Each row was made from one small tree. The marks that hang from a mark follow it in brackets, in the order of their numbers. Every link used is in the known rows. Write each row's tree.
Known rows:
k168(k104(k160 k270)): [-21.3 -11.7   5.7  25.6  27.0 -11.4 -33.5  -6.4  -0.9  43.2  18.9  -2.2
  -7.1 -34.1  -1.3  13.7  30.3  20.4  -2.5  -2.1  -2.9 -34.0]
k160(k860): [-10.7  -3.2  -4.2  -7.0   0.7   5.8   2.9  -2.2  11.0  -9.2 -11.4  23.8
   6.9 -19.2   1.9  -8.7 -15.0  10.9   4.7  -3.4   5.3  12.7]
k104(k160 k161 k168 k860): [ -7.3 -45.8   4.7  41.3 -26.7   4.4 -13.6  -3.0  -3.5  36.9   1.5  21.3
  20.8   5.3  10.2  16.9   4.4  34.2   1.4 -14.0  -2.7 -39.7]
k168(k104(k161)): [ -5.2  -9.3   7.4  -5.5 -15.8 -10.1  -5.4   4.6  48.8   5.7  -0.1  -2.2
   4.6 -31.7  -8.4  27.8 -10.6  30.3  10.2  -2.0 -10.7 -33.5]
k860(k104): [ -4.4  10.2  -3.0  10.1  -5.4  -6.5   4.4  -0.6   6.2 -30.4  -4.6   2.5
   3.1  35.0 -11.4   3.6 -12.5  -9.8  15.6 -24.2   7.2   5.2]
k871(k104(k160 k161 k270 k860)): [-19.6 -58.3  -1.4  23.7 -12.7  34.2 -40.4 -13.3 -13.2  -1.7   2.7  22.5
  27.6 -16.7  10.5  17.7  -4.1  41.2  17.4   9.6   8.6 -37.4]
k871(k104): [  5.6 -11.0  -7.2 -17.8   6.3  23.7   0.5   1.6 -15.3 -22.4 -13.9   5.3
  12.0  -3.3  -5.2  -1.7 -11.8  -0.5  -3.4  14.0   6.9 -17.6]
k160(k104 k860): [-18.5  -5.7  -2.9 -12.2   9.9   3.6  12.5  12.6   8.5  -6.5 -27.1  15.9
   7.0  -6.9   8.1 -19.1 -23.3  11.2 -19.3   2.8   7.5  19.8]
k104(k160 k161 k168 k270 k860): [-25.1 -56.6   5.9  56.7 -16.6  -2.6 -34.0  -3.1  -8.3  55.9  18.0  18.5
  20.2  18.4  15.8  18.4  18.2  41.2   8.9 -14.5  -4.3 -50.9]
k871(k104(k161 k168 k270)): [-21.4 -39.7  -5.7   9.1  -0.5   0.0 -18.7  16.9  -5.3  25.7   5.5   8.6
  22.4  41.2   2.4  20.2  -3.0  29.1  -1.0  -1.9   0.3 -67.4]
k104(k161 k270 k860): [-20.9 -41.8   9.3  28.2 -32.5   6.8 -27.0  -4.6  20.6   7.0  13.9   8.2
  20.0   6.4   6.2  17.0  -0.8  35.3  31.6   0.1  -9.9 -21.3]
k160(k270(k104(k161)) k860): [-29.1 -31.5  -7.1  -9.1   9.4  12.0   5.1  -8.7  45.9  21.5 -14.7  25.8
  13.7  -6.4 -24.7 -10.4 -12.1  20.4  18.3  27.4   6.2  14.5]
k871(k104(k160 k161 k270)): [-25.5 -39.7 -10.6   5.8  11.9  18.9 -39.0  -6.4 -15.0   8.8   4.7  14.2
  16.7  -3.4  13.9  23.4  -7.9  36.4  -0.1   3.0  19.8 -36.3]
k871(k104(k160(k860) k168 k270)): [-29.0 -35.7 -12.1  20.6  33.3  13.1 -23.0   2.1 -36.1  37.3  -2.3  36.2
  17.8   4.7  10.8  -5.4   8.2  23.0 -17.9  -3.0  15.7 -44.7]
k104(k160(k270) k161 k168 k860): [-10.2 -64.3   7.3  63.1  -9.1   3.3 -15.4  -9.9 -15.9  40.3   7.5  17.3
  17.1   7.3  -2.3   5.9  16.7  36.8  11.2   3.4  -0.1 -38.6]
k860(k104 k160): [-15.2   8.0  18.6  11.0   2.1  -6.1  -5.8   5.4  -1.5 -41.7  -5.8  -6.6
  10.3  39.2 -14.3   9.3 -20.5 -14.7  25.2 -28.2  13.8  13.2]
k270(k104(k161 k168 k860(k160))): [-19.8 -42.2  24.4   9.0 -24.3   8.6  -2.3  12.7  29.9  41.4 -11.1   5.9
  32.9  33.9 -19.1   7.6  -3.6   5.5  16.0   6.4 -12.3 -25.1]
k871(k104(k160 k161 k168 k270)): [-25.6 -46.6  -9.6  22.5  11.6   4.5 -32.6   6.5 -23.9  42.2   5.9  15.1
  19.4  23.6  12.0  21.6   3.8  35.3 -13.0  -6.8  13.6 -67.5]
k161(k104(k160 k168)): [  1.5  -9.7  -8.1  27.2   4.0  -8.2   1.7  -2.2 -15.4   7.3  -5.4  12.6
   5.4  52.3   8.9  -4.3   5.9 -11.6 -28.0  -9.8  11.6 -21.0]
k161(k104(k160 k860)): [  6.4 -22.5   0.1  27.4 -22.7  20.9  -4.4 -21.9  -4.8 -35.1 -10.3  20.0
  13.2  12.9   5.8 -10.9  -4.9  -6.9   4.1   6.5   6.1  10.1]
k168(k104): [  1.8   3.7   8.5  -1.2   3.0  -8.4  -0.6   2.9  26.1   9.6   1.0  -7.6
  -3.3 -33.4 -12.8   9.0   6.8   5.4   2.0   4.4 -13.8 -23.8]
k161(k104(k160)): [  1.5  -2.1  -8.3  11.2   1.7   6.7  -4.3 -15.2  -8.9 -24.1  -9.4  10.6
   1.7  24.3   8.6  -4.5  -8.1 -11.2 -12.8  -1.0  17.6   9.7]

Write each row's tree:
[-31.3 -43.7  -1.7  22.8   9.2 -11.4  13.7  18.9   7.5  29.3 -20.3  15.4
  15.3  23.7  -3.2 -11.2 -17.1  36.3 -14.1   4.3   6.1 -16.7]	k160(k104(k161 k168) k270 k860)
[ 10.8 -22.4   5.0  31.3 -32.0   2.5  14.9   1.2   6.0 -20.6 -11.1  13.2
  19.6  58.6  -4.3 -14.2   0.8 -12.6   1.8   1.2 -12.8 -21.7]	k161(k104(k168 k860))
[ -0.1 -34.0  23.2   0.0  -8.8  38.0 -11.2   1.2 -17.9 -46.6 -17.5   4.7
  30.1  -8.0  -8.7  -1.7 -17.5  -1.1  22.1  16.9   1.9  -9.8]	k871(k104(k860(k160)))
[-19.2 -32.2  -4.5  56.3   9.3 -18.6  -8.9  -3.4 -12.0  22.6   6.4  11.3
   9.0  51.7 -11.6  15.8   2.9  21.6   9.8 -28.5  18.0 -32.0]	k860(k104(k160(k270) k161 k168))
[ -4.8 -44.6  29.0  55.6  -5.4   3.1   2.6   1.1 -12.7 -29.4  -4.9  -1.0
  24.2  67.4 -21.2 -20.0   3.8 -16.4  19.9  16.6  -2.9 -10.5]	k161(k104(k168 k860(k160(k270))))
[-12.1 -45.6  -0.6  21.8 -17.7  13.1  -6.3  -4.3  16.0  67.3  -6.9  25.6
  22.9  10.3  -5.9   6.1  10.9  17.1  -3.9   6.1  -7.5 -31.3]	k270(k104(k160 k161 k168 k860))
[  2.8 -46.5   3.8  64.9  -1.7   6.1  -0.6 -16.3 -25.4  -1.8  -1.9  15.1
  13.2  45.4  -9.8 -22.6  19.1  -4.6   1.1  16.2   2.8 -18.9]	k161(k104(k160(k270) k168 k860))
[-17.5 -25.4  -5.7  28.4  33.4   9.2 -11.8 -20.1 -20.2  11.8  -2.4  27.2
   0.4 -34.0  -1.2 -17.0   4.2  20.9   2.0  11.4  19.6  14.9]	k104(k160(k270 k860))
[-24.3 -17.1   8.9  10.4  -6.7 -16.6 -24.5   5.6  44.4  26.0  17.0  -6.9
   4.0 -18.2  -5.8  30.4   3.4  36.4  16.8  -4.5 -12.8 -43.0]	k168(k104(k161 k270))
[-27.6 -21.6  19.6  30.1   0.4  -8.0 -12.5   2.4   9.0 -42.3  -0.2  -8.8
  15.8  43.0 -23.9  17.8 -25.8  10.6  42.7 -17.6  19.7   8.5]	k860(k104(k161) k160(k270))
[-10.4 -38.3   3.3   9.1 -31.6   8.0   7.6   5.3  36.0  51.2 -10.4  16.6
  25.5  27.3 -16.3   2.9   3.0  12.0   8.4  12.5 -20.3 -32.3]	k270(k104(k161 k168 k860))
[-45.3 -35.0  -2.7  14.5   2.5 -19.8  -6.1  28.0  16.8  45.1  -9.8  16.1
  17.9  36.0  15.4   2.3 -16.2  40.3 -15.5 -15.1   1.9 -29.4]	k160(k104(k161 k168 k270) k860)
[ -4.3 -35.3   7.2  18.8   5.3  22.5   6.2 -14.5  11.6  23.0  -4.3   6.4
  10.7   0.7 -33.5 -27.4  22.0  -9.6  22.7  44.5 -12.0  11.0]	k160(k270(k104(k860)))
[-19.2 -49.9  25.7  31.6   3.5  18.0 -25.2  15.2 -31.9   7.4   1.8   2.7
  33.0  36.7  -6.7  -0.4   9.2   5.0  14.3   7.6  -6.1 -50.0]	k871(k104(k168 k270 k860(k160)))
[-27.8 -12.3  -4.7  52.7  20.2 -22.4 -21.6   1.5 -27.6  39.5  17.1   8.0
   2.6  62.7   1.9   9.2  22.3   1.9   0.9 -39.4  11.6 -36.3]	k860(k104(k160 k168 k270))
[-13.8 -27.8  -3.9  11.9  18.2   2.0 -13.3  15.3 -27.7  31.5   6.5   2.6
  13.7  40.7  -2.0  -1.1  14.1   5.7  -9.3   5.3  -1.7 -58.4]	k871(k104(k168 k270))
[  3.4 -43.3  -0.4  -4.4 -35.9  35.3  -7.0  -2.6  10.9 -41.1 -18.0  16.7
  30.7 -13.4  -2.5  12.8 -26.3  28.4  20.6  12.6  -2.0 -26.5]	k871(k104(k161 k860))
[-24.0 -35.6   1.6  23.0  15.5  -0.8 -16.6 -15.1  28.2  17.3  -2.9  24.7
   5.4 -63.4 -11.3  10.7  -4.3  50.0  13.0   6.2   8.5 -16.8]	k168(k104(k160(k270 k860) k161))
[ -8.6 -25.0   6.7  30.0 -24.7   9.3 -11.5 -10.7  10.5 -38.2   2.4   8.2
  15.7  43.8  -0.8 -11.5   2.2  -5.4  22.8  10.4  -8.4  -1.7]	k161(k104(k270 k860))
[-42.6 -38.1  -6.5  32.9   4.4 -12.5 -28.5   2.9   1.3  61.4   9.7  33.5
  15.0   7.4  19.6  15.1   0.5  46.8  -6.1 -25.3  11.5 -37.2]	k104(k160(k860) k161 k168 k270)
[-12.8  -9.6  -4.1  22.2 -23.5 -22.4   5.9  14.5  18.5   0.6  -3.1   6.9
  14.9  64.1  -8.5  23.0 -18.0  14.5  11.2 -41.8   3.2 -35.2]	k860(k104(k161 k168))
[ -9.3 -35.7   9.0   8.9 -33.2  12.2   2.7   8.8  20.2  -8.4 -19.5   2.9
  21.1   0.3   7.8   4.6 -26.0  27.5   3.8   4.7  -6.2  -2.7]	k160(k104(k161 k860))
[ -7.2 -35.7  40.9  39.1   6.4   5.6 -12.8  -3.4   7.8  -9.8   4.2 -12.2
  12.6 -33.8 -33.2  -3.9  14.2   7.1  37.3  24.7 -14.6 -13.1]	k168(k104(k860(k160(k270))))
[-11.6 -24.3  19.2  32.2  -9.0  -0.2 -21.3  -2.8  21.0  16.1  16.2  -1.9
   7.1 -26.0 -13.6   6.6  24.8  17.3  26.3  11.1 -26.8 -35.3]	k168(k104(k270 k860))
[-27.6 -18.6   5.0  26.1  20.7 -22.1  -3.2  27.9 -19.5  57.4   4.4 -11.3
   3.9  55.4   9.2  -9.2  16.7   5.3 -29.4  -4.5  -6.5 -33.4]	k160(k104(k168 k270))
[-26.0 -47.1  -6.0  39.6  13.5  -6.3 -10.6  -6.0  -8.0  41.1  -1.4  33.7
  12.3  -2.2   0.5   2.9  -0.7  42.4  -1.8  -5.3  15.5 -23.2]	k104(k160(k270 k860) k161 k168)
[-21.7 -49.8 -14.1   7.2  19.2  30.5 -17.4 -16.9 -12.2 -13.6 -17.2  36.6
  19.9 -35.1  -2.9   0.0 -23.4  43.0   6.6  15.3  29.5  -9.5]	k871(k104(k160(k270 k860) k161))
[ -0.6 -41.8  24.5  16.6  -6.5  24.1  -4.3  13.7 -30.8 -11.0 -13.9   6.2
  33.9  21.3  -8.8  -2.4  -4.9  -2.0   8.3   7.7  -4.3 -39.6]	k871(k104(k168 k860(k160)))
[-18.6 -37.8  18.2  28.5 -29.0  -2.4 -26.4  -2.4  47.5  15.0  14.7   2.0
  16.1 -26.8  -9.1  25.4   6.0  40.9  33.1   2.1 -24.2 -44.9]	k168(k104(k161 k270 k860))
[-14.8 -49.4  39.8  36.5 -11.0   4.1 -18.2  -2.8  32.2  -9.5   3.3  -9.5
  21.1 -36.3 -28.9  15.8  -3.4  31.2  45.7  17.5 -12.2 -22.5]	k168(k104(k161 k860(k160(k270))))
